Known rows, with every way that one mark hangs from another:
C(F(W) Q(B)): [  2, -12,  -9,  15,  -9,  16,  -8, -16,  14,   7,   0,  12, -26, -11,  11,
 -19,   6,  42,   8, -24,  43,  -8,  20, -12,   5]
D(C(F(L))): [ -9, -11, -26,   7,   6,   7,  -1, -18,  17,  11,  -6, -11, -22, -20,   5,
 -13,   4,  25,  14,  -3,  25,   9, -14, -21,  -7]
C(F): [ -5,  -7, -12,  11,   9,   9,   8,  -9,   8,  21,  -8, -12, -15, -10,   5,
  -4,  -4,  23,  16,  -9,  23,  12,  -2, -23,   1]
Q(B(L) F(D W)): [ -3,  -2,  -2,  14, -11,   9,  19, -26,  21,  -9,   8,  11, -32,  -7,  33,
   5,  10,  43,   0, -10,  32, -15,  36,  -9,  -9]
B(Q): [-11,  -3, -10,  10,  10,  -3,   7, -15,   0,  23, -11,  -5, -13,   0,  12,
  -6,  -7,  17,   8,  -6,  11,   1,  15, -17,  -8]
D(C F(W)): [  9, -17, -20,   8,   6,  -8,   1, -18,  17,   5,  -3,   1, -16, -20,  17,
  -8,   8,  26,  -7,  -5,  15,   7,   4, -19,  -9]
C(F(D L W)): [  0,  -7, -13,  10,  -7,   0,  -4, -26,  22,  -5,   6, -12, -28, -10,  12,
  -4,  14,  46,   9, -11,  34,   1,  10,  -9,  -7]
W(F(D(C) L)): [-15,  -1, -22,   0,  11,  -1,   2, -18,  16,  -3,  -8, -10, -11, -16,  23,
 -13,  14,  23,   6,   6,  22,   1,  -3, -15, -21]
B(L(D(C)) Q): [-11,  -4, -15,  -8,   3,  -3,  16, -24,  26,  20,  -3, -10, -23,  -8,  20,
  -4,  -6,   9,  14,   3,  25,   1,  21,  -7,  -9]
B(Q(F)): [-15,   3,  -6,  18,  10,  -5,   9, -15,   0,  16,  -7,  -4, -21,  -5,  14,
   1,  -7,  23,   4, -10,  17,  -8,  10, -21,  -6]
F(D(C) L Q(B)): [-15, -10, -11,   7,   8,  11,   1, -19,  15,  -8,  -1,  10, -23, -22,  26,
  -6,   9,  26,   6, -11,  20,  -3,   3,  -8, -28]
C(F(W)): [  3, -10, -14,  11,  -3,  -1,   4, -16,  14,  13,  -1,  -4, -25,  -9,  10,
  -4,   1,  35,  11, -11,  26,   6,   6, -18,   1]
W(F): [ -9,   1, -14,   8,  12,  -4,   9,  -6,   1,  14, -15,  -4,  -7,  -7,  20,
  -7,   2,  21,  10,  -1,   8,   8,  -1, -23, -10]
W(F(D L(B(Q)))): [-24,  11, -17,  10,  -9, -10,  -5, -33,  10,  -2, -12,  -7, -15, -12,  13,
  -8,   6,  33,   3, -11,  26,  -4,  20, -10, -15]
W(F(L(B D))): [-16,   2, -15,   0,  -5, -10,  -2, -24,  19,  -6,  -8,  -5, -16, -20,  17,
  -5,   7,  36,  19, -13,  19,   9,  -2, -13, -11]
F(Q W): [ -2,  -7, -11,  15,   6, -16,   0, -12,   1,   6,  -3,  12, -27, -13,  24,
   2,   1,  30,   3, -16,   6,   4,   4, -14, -13]
D(C(Q) F(L W)): [  1, -13, -24,  14,   0,  -7, -21, -24,  14, -10,  -1,   1, -21, -26,  11,
 -23,  19,  38, -11, -14,  23,   1,   3, -15,  -8]
C(Q(B F(D))): [-13,  -1,   2,  18,  11,  19,   1, -12,   6,  -6,  -1,   9, -22, -10,  26,
  -9,   6,  31,   3, -22,  39, -16,  21, -13,  -4]
C(F(L)): [-10,  -6, -15,  11,   2,   7,   0, -16,   9,  10,  -6, -13, -19, -14,   2,
  -8,   3,  35,  16,  -9,  21,  12,  -9, -21,  -4]
L(B D(F(W))): [  8, -11, -10,   4,  -8, -14,  -3, -28,  27,  -6,   0,   1, -20, -22,  15,
   2,   4,  39,   5, -25,  22,   9,  14, -11,  -2]
C(Q): [-10,  -8, -13,  13,  16,   3,  -5,  -7,  -5,  15, -10,   0, -16, -10,  14,
 -17,   2,  19,   8, -13,  19,   3,   8, -18,   0]
W(F(D L Q)): [-17,  12, -11,  13,   6,  -9,  -2, -14,   3, -10,  -7,  -4, -15, -16,  23,
   0,  10,  31,   5, -10,  12,   3,  -2, -13, -25]
B(L Q): [-14,   2, -13,  10,  -2,  -1,  16, -21,   4,  23, -10,  -6, -18,  -2,  13,
  -5,  -6,  18,   6,   0,  13,   3,  27, -15,  -6]
F(Q): [-11,  -3,  -9,  15,  15,  -7,   5,  -5,  -4,  13, -10,   5, -19, -15,  19,
   1,  -5,  18,   9, -14,   3,   9,  -4, -19, -15]
F(D L(B) Q): [-21,   1, -14,  17,   2,  -8,  -7, -25,   5, -11,  -6,   2, -27, -24,  18,
   2,   5,  32,   6, -23,  15,   4,   5, -10, -17]
W(F(D(C L) Q)): [-17,   1, -20,   7,  15,  -6,  -7, -15,  17,  -3, -11,   5, -14, -21,  26,
  -2,  14,  14,  -7,  -6,  22,  11,  -1, -21, -19]
L(D(C(Q))): [ -7, -12, -15,  -5,  20,   2,  -4, -10,  19,  10,  -5,  -3, -21, -17,  21,
 -18,   3,  11,  15, -10,  30,   0,   1, -10,  -3]
L(B D(C(F Q))): [-10,  -8, -21,   2,   3,   7, -11, -19,  26,   9,  -7,  -3, -29, -28,   8,
 -18,  -3,  20,  17, -23,  51,   3,   2, -12,   8]
D(C): [ -8, -16, -21,   3,  20,   1,   8,  -9,  10,  21, -11,  -2, -15, -16,  19,
 -10,  -1,   9,  10,   3,  12,   8,  -5, -20,  -9]
Q(F): [-10,  -3,  -6,  17,  16,  -1,  13,  -7,   0,  10,  -7,  -2, -21, -11,  19,
   2,  -2,  25,   7,  -9,  12,   1,  -3, -25,  -4]
L(B F(D W)): [ -4,  -5,  -8,  12, -10, -19,  -1, -25,  22,  -1,   7,   3, -24, -10,  23,
  -2,   8,  33,   2, -17,  28,  -3,  19, -12,  -7]

Rows:
[ -4,   7,  -4,   1,  -5,  -1,  13, -24,  20,   9,  -3, -16, -12,  -8,  10,
   4,  -5,  23,   6,  -8,  20,   9,  27, -12,  -6] | B(L(D(F)) Q)
[ -3,  -8, -19,  15,  -9,   0, -18, -21,  11,  -2,   2,  -4, -31, -14,   6,
 -20,  13,  48,   5, -20,  36,   0,   6, -15,   2] | C(F(L W) Q)
[ -9, -15, -17,  -9,  13,  -2,   3, -18,  25,   1,  -1,  -9, -21, -18,  19,
  -8,   7,  20,  20,   1,  17,   8, -11, -10, -14] | F(L(D(C)))
[ -9, -17, -21,  -6,  10,  -4,   5, -19,  24,  11,  -9,   1, -23, -23,  20,
  -5,  -3,  14,  19, -10,  24,   7,   0, -11,  -5] | L(B D(C))
[-18,   1, -12,  22,   9,   0, -10, -13,  -3,  -5,  -4,  -2, -27, -17,  14,
 -13,  10,  37,   3, -19,  22,  -5,  -4, -21,  -3] | C(Q(F(L)))
[ -7, -18, -10,  -6,  13,  17,  -1, -12,  23,   7,  -3,   9, -20, -16,  24,
 -20,   4,  18,  17, -13,  36,  -5,  10,  -7,  -6] | L(D(C(Q(B))))
[-19,   8, -15,   0, -12, -15,  -5, -30,  16,  -1,  -9,  -7, -17, -14,  13,
  -5,   2,  34,  15, -15,  24,   1,  10,  -9, -12] | W(F(L(B(Q) D)))
[-10,  -3,  -7,  16,  -1, -10,  -6, -33,  20,  -6,   3,   0, -27,  -3,  20,
   5,  13,  36, -12, -15,  34,  -5,  28, -15,  -4] | B(Q(F(D(L) W)))
[  1,  -7, -15,  16,  -1,   1, -11, -14,   9,  10,  -1,  -1, -27, -11,   9,
 -17,   5,  36,   5, -20,  38,  -2,  11, -16,   6] | C(F(W) Q)
[-10,  -4,   3,  13,  11,  16,  16, -13,  10,  -3,  -1,   5, -19,  -8,  26,
   2,   4,  30,   8, -13,  27, -10,  15, -15, -10] | Q(B F(D))
[  4, -14,  -9,  -7,   3, -19,   4, -14,  37,   6,  15,  -2, -24, -11,  28,
  -4,   7,  21,  13,  -5,  24,   0,  -3, -11, -10] | L(D(C) F(W))
[-20,  -3, -17,  22,  -1,  -5,   0, -23,   4,  -5,  -7,   2, -29, -25,  12,
  -2,   4,  39,   6, -18,  15,   2,  -5, -23,  -6] | Q(F(L(B)))
[ -8, -14, -17,  12,   3,  18, -13, -19,  13,  -7,  -6,   7, -12, -27,  11,
 -25,  13,  33,  -4, -17,  26,   2,   3, -17, -10] | D(C(Q(B)) F(L))
[ -4,  -6,  -7,   3,  -1, -19,  -5, -20,  18, -12,   8,   3, -33, -17,  24,
   6,   9,  41,  14, -19,  10,   5,  -2,  -5, -19] | F(L(D) Q W)
[-10,  -7, -14,   1, -18, -20,  -9, -39,  24,  -4,   1,  -1, -32, -12,  14,
  -4,   4,  44,  12, -20,  26,  -3,  21,  -1,  -8] | F(L(B(Q) D) W)
[  4,  -8,   0,  -3,  -2, -20,   4, -14,  29,   4,  15,  -3, -22,  -2,  25,
   1,   5,  30,  16, -11,  20,   2,   3, -11,  -8] | L(D F(W))
[-19,  -5, -14,  15,   7,  -4, -11, -24,  11,  -5, -11,  10, -22, -21,  19,
   6,   8,  24,  -4, -24,  20,  16,  11, -17,  -9] | F(D(L(B)) Q)
[ 10,  -5,  -7,   1,  -9,  -9,  11, -23,  28,  -3,   5,  -6, -20, -13,  20,
   4,   6,  37,   5,  -8,  19,  11,  23,  -9,  -5] | B(L(D(F(W))))
[ -9, -15, -11,   4,  16,  22,  -2, -14,  15,   5,  -4,   8, -17, -13,  25,
 -24,   8,  18,   6, -10,  38, -10,  20,  -7,  -8] | F(D(C(Q(B))))
[-12,  -4, -15,  19, -10, -12,  -4, -34,  16, -20,   3,   3, -36, -21,  22,
   2,  14,  51,  -1, -21,  28,  -9,  14, -10,  -8] | Q(F(D L(B) W))
[-15, -12, -18,   7,   7,   3,  -6, -29,  17,  -1, -11,   2, -16, -15,  16,
  -1,  11,  24,   0, -15,  26,  18,  16, -19,  -2] | F(D(L(B)))
[-14,  -2, -16,   6,  -7,   5, -18, -25,  21,  -4,  -3,  -8, -31, -25,   2,
 -14,   5,  40,  19, -29,  44,   5,   1, -11,   6] | C(F(L(B D)) Q)
[-12, -12, -20,   2,  15,   4,   2, -21,  17,  -1,  -4, -10, -18, -16,  20,
 -11,  12,  20,   8,   2,  21,   4,  -1, -12, -18] | F(D(C) L)
[ -2, -11,   1,   4,  -9,   1,   5, -25,  27, -17,  13,   9, -31, -14,  26,
   3,  13,  53,  14, -18,  25,  -9,   6,  -7, -12] | Q(B F(L(D) W))
[ -9,   9,  -6,  16, -11, -10,  14, -31,  16,   0,   5,  -4, -34,  -2,  24,
   7,   4,  36,  -5,  -8,  30, -16,  41,  -6,  -6] | B(L Q(F(D W)))
[ -7,  -6, -13,  18,  -2, -12,   0, -22,   7, -10,   4,   2, -31, -14,  19,
  -1,  12,  47,   3, -12,  14,  -4,  -1, -17, -10] | Q(F(L W))
[ -8,   1,  -6,  13, -16, -23,  -4, -30,  22,   5,   7,   1, -25,  -3,  19,
  -3,   4,  31,  -1, -19,  33, -11,  30,  -8,  -8] | L(B(Q) F(D W))
[-19,  -3, -13,   0,  -6, -10,  -4, -33,  18,   2,  -5,  -8, -24, -14,   9,
  -4,  -2,  32,  17, -17,  22,   2,  13,  -7,  -9] | F(L(B(Q) D))
[ -1,  -8,  -5,   2, -10, -24,  -1, -21,  31,   1,  10,   4, -27, -13,  22,
   2,   4,  34,  14, -20,  25,   2,   8, -10,  -4] | L(B D F(W))
[  0,  -9,  -3,   1,  10,   7,   5, -10,  24,  -2,  -2,  10, -14, -27,  23,
   2,  -1,  21,   7, -19,  18,   6,  -2, -14, -19] | L(D(C F(Q(B))))
[ -9,   5, -10,  19, -13, -14,  14, -26,   9,   8,   0,   2, -34,  -5,  20,
   4,   0,  35,  -2,  -8,  21, -12,  30, -14,  -4] | B(L Q(F(W)))
[  7, -21, -24,   8,   4,  -6, -11, -25,  26,  -1,  -4,   5, -14, -22,  14,
  -7,  18,  28, -15,  -7,  17,  19,   3, -26,  -6] | D(C F(W) L)
[ -4,  -5, -16,  16,  15,  -5,   1,  -8,   5,   7, -10,   2, -13, -28,  15,
   0,  -2,  14,  -5, -13,   7,  12, -11, -23, -16] | D(C F(Q))
[-24,  -6, -28,  21,   3,  -2, -15, -24,   6,  -7,  -8,   7, -34, -35,  14,
 -18,   8,  32,   0, -22,  30,  -8,  -6, -20,  -1] | D(C(Q(F(L(B)))))
[-11,   3,  -6,  -3,  -1,  -2,  16, -22,  19,  17,  -3, -11, -21,  -1,  16,
   1,  -7,  18,  16,  -3,  21,   3,  28,  -7,  -6] | B(L(D) Q)
[ -5, -21, -33,  10,  -9,  -1, -14, -33,  32,   6,  -8,  10, -30, -25,   6,
  -9,  10,  32,  -2, -16,  39,  16,   4, -23,   5] | D(C(F(W)) L(B))
[  2, -12, -13,   8,  -1,   4,  -7, -27,  28,  -2,   2,  -4, -22,  -7,  12,
   0,  17,  37,   0, -12,  40,  12,  17, -18,   1] | C(F(D(L) W))
[ -7,  -1,  -8,  19,  -2, -15,   4, -22,   6,   9,   1,   2, -29,  -4,  18,
   2,  -1,  34,  -2, -14,  19, -13,  17, -16,  -5] | B(Q(F(W)))
[ -5,  -8, -16,  -2,  12,   9,  -7, -10,  25,  13,  -1, -10, -25, -19,  11,
 -17,  -1,  17,  19, -14,  46,   1,  -2, -13,   5] | L(D(C(F Q)))
[-15, -16, -24,  -5,   3,  -5,  -3, -26,  27,  -1,  -5,  -3, -26, -27,  16,
  -9,   4,  24,  18,  -9,  22,   8,  -5,  -9, -11] | F(L(B D(C)))
[-13,  -1,  -1,  15,  -2,  19,  -1, -19,  13,  -8,   1,   1, -24, -17,  13,
   0,   6,  40,  13, -22,  32,   1,   5, -11, -18] | C(F(D L Q(B)))
[ -8,  -1,  -7,  11, -11, -21,   0, -32,  22,   0,   3,   4, -36, -13,  20,
   7,  -4,  38,   7, -27,  32, -13,  21,  -7,   0] | L(B(Q(F(W))) D)
